Known rows, with every way that one mark hangs from another:
bosef{zope{nuta vali{fedet pipa zevov}}}: [-0.4 19.9 -17.2 4.9 -14.7 2.8 1.6 17.1 -9.7 -27.4 21.7 -8.9 21.9 -0.1 -6.7 -5.1 -0.6 -32.4 -22.7]
bosef{zope{nuta vali{fedet zevov}}}: [-1.2 23.3 -22.1 2.5 -15.3 -4.1 0.7 21.8 -7.6 -26.8 25.4 -10.0 24.8 0.6 -2.7 -3.8 -5.2 -27.2 -11.5]
nuta{zope{bosef vali{pipa}}}: [2.1 -2.3 -21.9 -11.4 -7.1 -10.9 18.0 19.2 10.9 -26.5 12.1 -0.2 16.4 9.1 -14.1 12.1 -18.6 0.7 -8.1]
nuta{zope{bosef vali{pipa zevov}}}: [1.4 -1.1 -13.6 -1.6 -7.4 -9.9 20.2 19.9 5.9 -25.2 9.4 -3.0 22.6 1.6 -16.2 6.6 -17.1 2.0 -10.8]
pipa{vali{fedet vuda zevov}}: [-1.8 2.6 -59.2 58.4 0.6 30.1 34.0 6.0 -8.2 -8.1 -4.1 -1.8 26.3 -29.4 -2.1 -9.1 8.3 -43.7 1.3]
fedet{vali{pipa vuda zevov}}: [-11.4 -6.0 -48.8 42.1 -0.3 20.4 29.1 6.8 -6.5 -11.7 -24.0 2.1 43.2 -31.8 -3.0 -22.6 -2.1 -16.1 -12.1]
zope{bosef nuta vali{fedet pipa vuda}}: [0.2 5.1 -8.9 -6.8 -12.5 21.4 -11.1 18.3 -9.2 -23.5 30.1 -5.9 -4.7 6.0 -15.9 18.1 -3.8 -49.1 -15.4]
fedet{vali}: [-10.5 -2.8 -62.7 26.1 -6.7 0.2 34.3 17.3 7.5 -20.2 -10.6 2.1 46.9 -13.5 -3.0 -10.2 -4.8 -8.9 16.5]
vali{fedet pipa vuda}: [3.1 3.1 -47.2 25.0 2.7 55.8 28.7 -5.2 -4.9 -9.6 -3.9 -2.0 19.6 -26.3 7.8 -7.8 9.6 -39.5 -17.2]
zope{vali{fedet pipa}}: [12.7 7.9 -40.6 3.2 -5.3 10.9 16.0 4.0 -6.5 -10.8 11.1 -9.2 42.4 -5.0 -7.6 -10.6 1.9 -19.0 3.0]
bosef{zope{nuta vali}}: [-1.7 21.2 -29.7 -11.2 -20.0 -14.5 -5.8 23.2 -1.5 -33.2 27.0 -6.6 18.5 10.4 -4.1 0.2 -6.9 -16.0 -13.2]
bosef{zope}: [-9.5 17.8 -46.8 1.1 -17.5 0.3 22.8 17.4 5.1 -30.9 15.2 -2.1 26.8 -5.1 3.8 0.5 0.2 -9.3 -7.0]
nuta{zope}: [2.4 2.0 -36.6 7.8 -5.5 -5.1 33.7 17.2 17.2 -28.4 1.1 -1.0 26.2 -2.3 0.4 1.1 -12.5 8.9 2.5]
nuta{zope{vali{fedet pipa}}}: [12.1 2.3 -32.2 0.4 1.9 -1.4 22.8 11.6 9.5 -19.0 3.9 -4.3 29.5 3.5 -3.7 -4.8 -15.9 -4.7 -5.2]
neto{zope{bosef nuta vali{zevov}}}: [-18.6 6.8 -7.2 14.0 -22.8 -0.4 -20.9 29.1 -0.6 -35.4 48.0 -9.4 17.5 5.2 -15.7 3.7 -17.9 -13.6 -5.9]
vali{fedet pipa zevov}: [-1.8 4.0 -22.3 45.8 -6.8 40.3 48.3 1.0 -12.7 -10.7 -2.7 -8.0 43.5 -35.5 -8.1 -12.1 18.7 -34.1 -6.0]
zevov{vali{fedet}}: [-6.1 -1.5 -38.4 43.3 -10.0 15.9 40.6 16.2 6.3 -13.0 5.7 7.3 30.1 -28.5 -10.8 -5.4 6.3 -32.5 6.5]
nuta{zope{vali{fedet pipa vuda}}}: [13.6 2.2 -34.7 -0.9 7.2 6.6 15.0 8.5 7.8 -15.1 1.2 -3.5 25.1 -0.4 1.8 -8.2 -19.1 -5.7 -12.5]
zope{vali}: [10.1 12.4 -43.5 -5.7 -13.4 -11.4 8.2 12.7 -2.7 -14.5 14.3 -10.2 47.5 -2.8 -6.5 -10.3 -7.1 4.0 14.4]
zimu{vuda}: [-0.2 -1.4 -57.6 3.2 -27.6 12.3 23.5 -1.5 2.2 -0.1 7.1 -16.5 35.9 -3.9 0.0 8.4 -0.5 0.4 16.8]
pipa{vali{vuda}}: [-3.0 0.2 -71.5 39.4 -5.9 14.8 25.6 8.0 0.4 -18.4 -4.0 3.4 17.7 -16.2 -3.3 -2.8 4.9 -24.1 -0.8]

Rows:
[-12.3 -6.5 -45.2 43.2 -6.4 9.2 39.2 10.3 -4.1 -17.1 -20.1 1.4 49.7 -26.5 -11.8 -17.5 2.7 -13.4 -1.7] -> fedet{vali{pipa zevov}}
[-3.1 23.3 -20.0 -1.4 -20.6 -13.6 -3.4 23.7 -6.5 -30.4 24.7 -9.4 24.3 2.9 -5.5 -5.8 -6.7 -14.9 -15.5] -> bosef{zope{nuta vali{zevov}}}
[1.8 5.3 -27.8 44.0 2.6 56.0 33.8 -5.2 -17.3 -3.1 -9.1 -7.2 33.9 -43.0 4.0 -18.2 12.2 -38.3 -20.1] -> vali{fedet pipa vuda zevov}
[-0.8 22.7 -38.5 -3.0 -10.9 -4.6 0.5 14.3 -7.3 -16.9 16.3 -7.7 35.9 -9.0 4.6 -13.4 -10.0 -7.3 -15.6] -> bosef{zope{vali{vuda zevov}}}
[-15.5 5.1 -32.0 3.6 -17.8 0.1 -11.5 23.3 7.0 -29.3 44.0 -6.8 26.8 5.9 -9.4 2.7 -19.1 -3.9 1.4] -> neto{zope{bosef vali}}
[1.9 1.8 -25.8 -13.8 -7.8 -15.4 16.0 24.9 12.8 -27.0 17.3 -2.1 19.2 10.4 -9.6 13.2 -23.4 3.5 2.6] -> nuta{zope{bosef vali}}
[-3.4 2.2 -55.0 59.1 -6.6 19.4 44.2 10.3 -6.2 -14.4 -1.2 -2.9 33.4 -24.2 -11.3 -4.2 14.0 -40.2 11.6] -> pipa{vali{fedet zevov}}
[9.1 2.4 -21.5 6.8 -3.0 -10.7 20.5 12.8 4.7 -19.4 1.1 -5.8 35.2 -3.9 -8.6 -10.1 -16.4 9.1 -10.2] -> nuta{zope{vali{pipa zevov}}}
[-1.7 17.2 -27.0 -8.7 -19.1 -8.3 -4.0 19.1 -2.8 -34.2 20.8 -4.5 15.4 10.4 -7.2 -0.7 -3.5 -19.0 -24.4] -> bosef{zope{nuta vali{pipa}}}
[-0.2 18.6 -32.7 4.1 -9.7 4.2 12.3 11.4 -8.0 -18.6 15.8 -7.7 36.2 -6.4 -2.4 -11.1 -1.1 -20.6 -17.0] -> bosef{zope{vali{fedet pipa zevov}}}
[-3.9 3.1 -5.7 -11.8 -26.7 -3.1 -5.1 24.3 -5.7 -35.2 30.9 -4.9 3.0 13.8 -28.4 21.7 -2.5 -27.4 -9.6] -> zope{bosef nuta vali{pipa}}
[1.6 9.3 -32.7 -10.8 -13.4 5.1 12.6 21.0 -2.2 -15.8 32.0 -8.0 28.6 2.4 -13.1 15.6 -6.6 -25.5 19.0] -> zope{bosef vali{fedet}}
[0.0 17.9 -27.9 -8.7 -14.4 -0.5 -11.5 15.7 -4.2 -30.6 18.5 -4.3 11.2 6.4 -1.5 -4.0 -6.2 -21.2 -30.8] -> bosef{zope{nuta vali{pipa vuda}}}
[12.1 3.8 -25.4 9.6 7.2 7.1 17.5 8.2 2.2 -12.7 -0.6 -5.9 31.1 -9.9 -0.2 -13.2 -18.8 -6.3 -13.9] -> nuta{zope{vali{fedet pipa vuda zevov}}}
[1.1 23.3 -38.5 0.5 -6.2 5.6 4.3 13.5 -7.6 -13.6 18.3 -9.0 35.0 -10.6 7.1 -12.9 -8.4 -19.4 -12.4] -> bosef{zope{vali{fedet vuda zevov}}}
[5.0 -0.6 -23.2 -7.2 -2.6 0.2 21.6 17.9 10.2 -23.4 13.8 -1.2 15.4 8.3 -10.7 12.1 -17.5 -11.0 -4.8] -> nuta{zope{bosef vali{fedet pipa}}}
[2.5 -0.1 -15.7 -2.3 -2.6 -2.4 12.1 17.1 3.3 -20.3 8.0 -2.5 17.2 -2.8 -10.1 3.5 -20.5 -1.2 -17.1] -> nuta{zope{bosef vali{pipa vuda zevov}}}
[-9.2 4.9 -20.0 15.4 -17.4 3.3 -21.1 18.3 2.5 -33.5 34.6 -8.2 21.0 8.8 -10.2 -9.7 -13.6 -9.7 -16.2] -> neto{zope{nuta vali{pipa}}}
[-9.6 -7.8 -60.7 28.7 0.8 19.0 26.5 6.6 1.9 -15.6 -21.3 5.9 33.8 -20.3 0.1 -15.7 -3.0 -16.8 -8.9] -> fedet{vali{pipa vuda}}
[-5.5 11.0 2.7 -1.3 -28.1 -11.5 -3.8 30.4 -11.2 -29.3 34.2 -12.3 16.2 2.5 -25.9 15.3 -7.2 -21.7 3.8] -> zope{bosef nuta vali{zevov}}
[5.4 -0.8 -25.1 -8.2 2.4 7.7 14.1 15.6 8.5 -19.9 11.2 -1.4 11.5 4.1 -5.6 9.1 -20.5 -13.6 -12.2] -> nuta{zope{bosef vali{fedet pipa vuda}}}
[1.3 2.8 -16.9 -4.5 -8.4 -15.3 18.6 24.5 7.4 -23.1 15.2 -5.3 26.4 1.5 -12.0 7.5 -21.7 4.5 1.1] -> nuta{zope{bosef vali{zevov}}}
[-1.8 19.7 -18.8 0.3 -14.2 0.0 -8.3 15.4 -10.3 -26.8 16.4 -7.2 16.6 -2.9 -3.1 -9.0 -5.0 -20.7 -33.6] -> bosef{zope{nuta vali{pipa vuda zevov}}}
[-0.8 10.5 -11.5 -9.9 -19.7 2.8 -2.8 28.9 -3.6 -27.7 40.2 -9.7 7.6 12.7 -19.7 22.5 -6.2 -41.1 10.3] -> zope{bosef nuta vali{fedet}}
[-3.4 12.0 -0.5 -2.7 -20.8 -0.3 -14.5 26.6 -14.0 -23.1 31.1 -11.9 8.8 -2.8 -17.1 10.9 -11.8 -24.4 -6.3] -> zope{bosef nuta vali{vuda zevov}}
[-1.9 4.2 -8.6 -13.2 -19.5 7.2 -15.3 19.4 -8.3 -29.9 25.9 -4.6 -4.3 8.2 -20.2 17.1 -7.2 -29.6 -19.9] -> zope{bosef nuta vali{pipa vuda}}
[10.5 7.0 -27.5 2.9 1.1 -9.1 11.9 14.8 4.5 -15.0 2.1 -7.7 33.4 -6.7 1.0 -13.4 -23.8 10.3 -6.3] -> nuta{zope{vali{vuda zevov}}}
[-10.8 -0.2 -53.3 38.2 -0.1 11.3 27.5 13.6 -3.4 -10.3 -16.7 -1.1 47.5 -31.2 3.1 -20.7 -8.0 -11.4 4.7] -> fedet{vali{vuda zevov}}
